Each row was made from one path, in order. Every step used is in the known rows, and no mark comes twice. Write each row's path.
Known rows
zafun, negep, lites, vovu: [ 4.204, -2.026, -2.746, -1.143,  0.958,  0.282,  1.924,  0.140, -0.138,
 -3.377, -2.957, -1.896, -0.635,  1.470, -0.378,  1.592,  1.666,  0.431,
  2.313, -2.174,  2.630,  0.967]
negep, dero: [ 5.057,  2.570,  0.120, -0.155,  2.297, -0.961, -2.211,  0.076,  0.229,
 -2.203, -5.475, -2.791,  0.071, -0.167, -1.220,  0.413, -0.185,  1.512,
 -1.671, -0.347,  1.814,  4.746]
negep, rizef, zafun, lites, vovu, doso, revi: [-2.700, -2.522,  1.447, -2.262,  0.073, -1.173,  0.024,  0.690,  0.272,
 -3.029, -0.201, -1.321,  1.010, -1.179, -2.620,  0.847, -5.420, -1.992,
  2.996, -0.916, -1.473, -1.780]
rizef, negep, zafun: [ 1.989,  3.384, -0.380, -0.178,  2.204,  2.333, -0.208, -1.042,  0.893,
 -1.512, -4.038, -3.571,  0.565,  3.063, -0.285, -4.196, -0.244, -1.570,
 -3.465,  1.285,  2.269,  2.061]
negep, lites, vovu: [ 4.888, -0.966, -2.494, -1.141,  0.619, -1.701,  2.131, -0.112, -1.224,
 -4.019, -4.106, -1.817, -0.475, -1.946, -0.647,  3.842, -1.632,  0.102,
  0.457, -0.384,  2.345,  2.050]
zafun, lites, vovu, doso: [-2.357, -0.064,  1.028, -2.052, -0.124,  0.040, -2.113,  0.254, -0.221,
 -3.609, -1.806, -1.658,  0.970, -0.894, -0.826,  2.635,  2.617,  0.617,
  0.081,  0.156,  2.277, -1.227]
dero, zafun, lites, vovu, doso: [-0.799, -2.157,  1.416, -1.307,  1.808,  0.267, -0.675, -0.525, -0.197,
 -3.218, -0.495, -1.466,  1.064, -3.437, -0.904,  1.304, -0.979, -1.012,
 -0.354, -1.203, -2.124, -2.074]
rizef, zafun, negep, lites: [ 1.729, -0.668, -3.831,  1.018,  0.942,  0.568,  1.008, -0.489, -1.713,
 -1.707, -3.273, -4.682,  2.506,  2.147, -0.350, -4.104, -0.122, -0.097,
  2.271, -4.144,  0.062, -0.596]
vovu, doso, zafun: [ 4.100,  2.056, -1.182, -0.416,  1.305, -0.512, -6.204, -0.695, -0.360,
 -2.617, -3.322, -1.721,  2.037,  0.007, -0.520, -1.555,  1.170, -0.221,
 -1.912, -0.483,  4.416,  0.253]
vovu, lites: [ 0.447,  1.018,  0.804,  0.548,  4.347,  0.287, -5.578, -0.347,  0.894,
 -3.243, -4.359, -2.792,  0.617, -0.405, -0.066, -2.690, -2.078,  0.206,
  1.761,  1.491,  2.622,  0.908]
lites, vovu, doso, revi: [ 0.848, -1.492, -1.145, -2.698,  1.538, -1.631, -4.690, -0.997,  1.421,
 -4.386, -2.407,  0.490,  0.720, -2.775, -1.363,  1.555,  0.671, -0.287,
  1.376,  1.820,  3.353,  1.248]
zafun, negep: [ 3.731,  0.527, -1.177,  0.040,  0.869,  3.319, -3.503, -0.493,  0.845,
 -1.492, -4.838, -3.354,  1.130,  1.652,  0.201, -3.974,  3.364,  0.680,
  2.094, -1.529,  4.863,  0.925]
rizef, zafun, lites, vovu, doso: [-6.219,  0.474,  0.071, -1.370,  0.025,  0.000, -0.023,  0.277,  0.000,
 -3.447, -0.796, -3.305,  2.108, -0.554, -1.606, -0.252,  1.001, -0.690,
  0.111, -2.268, -1.585, -1.364]
lites, vovu: [ 3.171,  0.336, -0.957, -1.405,  0.701,  0.781, -0.490, -0.085,  1.474,
 -3.824, -4.701, -2.146, -0.832, -2.008, -0.937,  0.953,  0.520, -0.119,
  0.346, -0.296,  3.062,  3.796]
rizef, negep: [ 2.371,  2.881,  1.966, -0.465,  1.636,  1.581, -4.226, -0.187,  2.830,
 -2.118, -5.943, -4.541,  1.004, -1.161, -0.488, -4.459,  0.801, -0.697,
 -0.743,  1.382,  4.394,  1.456]
lites, vovu, doso: [ 0.979,  0.482,  0.808, -2.728,  1.795,  0.134, -3.101, -0.852,  1.621,
 -4.498, -3.464, -1.075,  0.353, -2.737, -1.367,  2.531,  3.248,  0.626,
 -0.722,  0.828,  3.144,  1.862]
dero, zafun, negep, lites, vovu, doso, revi: [ 4.062, -5.764, -2.737, -1.663,  3.726, -1.808, -0.725, -1.604,  0.005,
 -3.732,  0.444,  0.657,  1.008, -1.659, -0.888,  1.708, -2.247, -1.231,
  3.129, -1.376, -1.559, -2.313]
revi, doso: [ 2.082,  1.264, -1.390, -0.812, -0.705, -0.005, -3.258, -1.270, -1.797,
 -2.783, -4.179, -3.825,  3.162, -3.779, -0.520,  0.495,  2.528,  0.162,
  0.924, -0.903,  4.998, -0.156]
lites, vovu, doso, zafun: [ 3.410,  0.843, -1.741, -1.751,  1.168, -0.749, -2.962, -0.130,  1.273,
 -4.471, -2.333, -0.588,  0.113, -0.126, -1.438,  1.053,  1.375, -0.511,
 -1.768, -1.059,  3.253,  1.938]
doso, zafun, negep, lites: [ 7.761, -0.424, -4.982,  1.243,  0.460, -0.210, -1.294,  0.170, -2.188,
 -1.571, -2.921, -2.483,  1.053,  4.242,  0.444, -2.230, -0.509, -0.264,
  0.816, -3.377,  4.270, -0.795]

Write each row's path
[ 2.145,  0.039, -3.396,  0.168, -1.823, -0.042,  0.336,  1.641, -0.586,
 -2.660, -1.823, -2.299, -0.610,  2.565, -0.498, -0.011, -2.062, -1.021,
 -0.301, -2.716,  2.539,  0.441] => doso, zafun, lites, vovu
[-2.253, -0.300,  3.343, -2.305,  0.074,  0.369,  1.701,  0.956,  0.446,
 -3.035, -1.303, -2.680,  0.640, -1.447, -2.670,  1.507, -3.070, -1.385,
  0.703, -2.032, -1.647, -1.170] => negep, rizef, zafun, lites, vovu, doso
[-2.725, -1.778, -3.507, -1.727,  0.184, -1.081,  0.333, -0.725, -2.886,
 -2.590,  1.220,  0.739,  0.929,  3.315, -0.578,  2.221, -1.093, -0.980,
 -0.375,  1.223,  0.405, -1.381] => negep, zafun, lites, vovu, doso, revi
[-2.642,  0.512, -1.265, -1.744,  0.553,  0.754,  1.850, -0.556, -2.539,
 -2.848,  0.025, -0.615,  0.508,  3.576, -0.574,  2.875,  1.832, -0.120,
 -2.510,  0.199, -0.055, -0.674] => negep, zafun, lites, vovu, doso
[ 0.125,  0.093, -4.035, -0.646, -2.982, -1.105,  0.599,  0.942, -2.308,
 -3.484, -0.186, -2.861,  1.443,  0.591, -0.855,  2.587,  0.051, -1.236,
  0.689, -3.646,  3.329, -1.807] => revi, doso, zafun, lites, vovu
[ 1.160,  1.009, -3.814,  0.842, -2.955, -0.993, -2.404,  0.437, -3.977,
 -1.794, -1.292, -3.959,  3.473,  0.651, -0.033, -0.228, -0.124, -0.928,
  0.366, -3.096,  4.679, -3.501] => revi, doso, zafun, lites
[ 7.126,  0.509,  0.712,  0.525,  4.215, -1.045, -0.704, -0.722,  0.273,
 -1.798, -4.270, -2.603,  0.119, -2.541, -1.233, -0.689, -3.806, -0.086,
 -2.306, -1.649, -2.835,  3.879] => negep, dero, zafun
[-1.576, -3.471, -4.211, -1.629,  2.029, -2.285, -0.092, -0.787, -0.317,
 -3.904,  0.154, -1.082,  1.996,  0.901, -1.572, -0.143, -0.227, -0.683,
  3.517, -2.501, -1.039, -1.498] => rizef, zafun, negep, lites, vovu, doso, revi
[ 0.282,  1.291, -2.966,  1.038, -0.709,  1.775,  1.453, -0.301, -4.238,
 -0.281, -2.193, -2.806,  1.350,  4.290,  0.649, -1.638, -1.070, -0.518,
 -1.653, -0.364,  1.415, -0.606] => negep, zafun, lites
[ 0.741,  2.008, -1.430,  0.510,  2.693,  0.845, -0.195,  0.263,  1.320,
 -1.585, -3.707, -4.352,  1.031,  3.922, -1.747, -4.227,  1.560,  0.488,
 -0.033, -4.567, -1.779,  3.611] => rizef, zafun, negep, dero
[ 6.823, -1.638, -5.362, -0.211,  0.338, -0.503,  1.792,  0.891, -0.548,
 -3.310, -1.620, -1.482, -0.903,  4.063, -0.384,  0.797, -0.341, -0.615,
  0.936, -3.967,  2.788,  0.964] => doso, zafun, negep, lites, vovu
[ 4.429,  1.596, -0.335, -0.203,  2.962,  1.026, -2.411,  0.163,  1.142,
 -1.645, -4.517, -2.716, -0.142,  3.284, -0.938, -1.295,  3.428,  1.712,
 -0.066, -2.169,  2.048,  3.520] => zafun, negep, dero
[-0.178,  0.856, -2.276,  0.789,  0.674,  3.044, -1.247, -0.487,  0.967,
 -1.571, -3.725, -4.997,  2.133,  2.200, -0.672, -7.000,  2.291, -0.459,
  1.905, -3.979,  0.996,  0.959] => rizef, zafun, negep
[ 0.341, -0.836,  2.293, -1.496,  3.505, -1.750,  0.580,  0.285,  0.448,
 -3.320, -0.160, -0.868, -0.148, -1.706, -1.970,  3.997, -1.523, -0.039,
 -2.257, -1.708, -4.593,  0.324] => negep, dero, zafun, lites, vovu, doso
[ 4.930, -1.726, -5.940, -1.149, -0.668, -1.667,  2.064,  0.082, -2.219,
 -4.207, -0.378, -2.133,  1.037,  2.034, -0.735,  3.345,  1.635, -0.803,
  1.970, -4.994,  3.763, -1.336] => revi, doso, zafun, negep, lites, vovu
[ 6.191, -3.881, -2.459, -0.436,  2.799,  0.453,  3.825, -0.619,  0.015,
 -3.178, -1.792, -1.984, -0.613, -0.927, -0.483,  0.438, -1.931, -1.082,
  1.840, -3.389, -1.834,  0.216] => dero, zafun, negep, lites, vovu
[ 2.189, -3.743, -3.159, -2.356,  1.890, -2.030, -2.225, -0.879, -0.318,
 -3.953, -0.622,  0.620,  0.866,  0.560, -0.698,  2.836,  1.731,  0.254,
  3.564, -0.008,  2.714, -1.506] => zafun, negep, lites, vovu, doso, revi
[-4.619,  1.777,  1.542, -2.276,  1.911,  1.381,  1.159, -0.077,  0.736,
 -2.974,  0.111, -1.739,  0.401,  4.043, -0.900,  0.548,  1.678, -1.237,
 -3.498,  1.312,  0.314, -1.078] => rizef, negep, zafun, lites, vovu, doso
[ 0.744, -1.701, -3.868, -0.476,  0.958,  0.178,  4.158,  0.138, -0.092,
 -3.395, -2.109, -3.587,  0.485,  1.975, -1.203, -0.904, -0.087, -0.520,
  2.307, -4.446, -1.280,  1.059] => rizef, zafun, negep, lites, vovu
[ 4.656,  2.088,  3.428,  0.118,  5.414, -0.437, -1.523, -0.265,  3.801,
 -1.955, -4.401, -3.820, -0.039, -1.611, -1.581, -3.303, -3.541, -1.176,
 -3.057, -0.610, -2.499,  3.270] => rizef, negep, dero, zafun
[ 0.224,  0.454,  1.742,  0.556, -0.860,  1.344,  0.790,  1.051, -1.137,
 -0.535, -3.483, -4.917,  1.471, -0.141, -1.474, -3.077, -5.591, -1.480,
  1.722, -2.522, -0.297, -1.196] => negep, rizef, zafun, lites
[ 2.704, -0.689, -0.592, -2.453,  2.190, -2.436, -0.540, -0.714, -1.267,
 -4.692, -2.743, -0.598,  0.670, -2.901, -1.008,  5.357,  1.055,  0.701,
 -0.361,  0.576,  2.327,  0.382] => negep, lites, vovu, doso
[-0.333, -0.765,  1.697, -1.046, -1.035,  1.038,  4.163,  1.734,  0.337,
 -2.366, -2.543, -3.950, -0.527, -0.539, -2.227,  0.001, -5.150, -1.923,
  1.779, -3.200, -1.505,  0.580] => negep, rizef, zafun, lites, vovu
[ 3.256, -0.091,  0.798,  1.269,  2.268, -0.941,  0.063,  0.414, -1.526,
 -0.871, -2.550, -2.978,  0.671, -0.502, -0.744, -0.836, -4.206, -0.047,
 -1.517, -2.355, -3.495,  0.496] => negep, dero, zafun, lites
[ 3.886,  1.324,  1.955, -0.273,  0.654,  1.379,  0.253, -0.093,  0.685,
 -1.576, -5.391, -4.469,  0.797, -2.206, -1.967, -3.218, -4.959, -1.792,
  0.722, -2.011,  0.683,  2.132] => negep, rizef, zafun
[-4.280, -0.041, -2.172, -0.024, -1.438,  0.530,  2.515,  1.013, -0.301,
 -2.780, -2.035, -4.335,  0.952,  0.326, -1.215, -1.641, -1.484, -1.197,
  1.161, -3.312, -1.551,  0.474] => rizef, zafun, lites, vovu
[-1.224, -1.500, -2.077, -1.791,  2.347, -0.497,  1.406, -0.597, -0.062,
 -4.067, -1.011, -2.421,  1.667,  1.005, -1.579,  0.651,  2.753,  0.000,
  1.408, -3.462, -1.192, -0.782] => rizef, zafun, negep, lites, vovu, doso
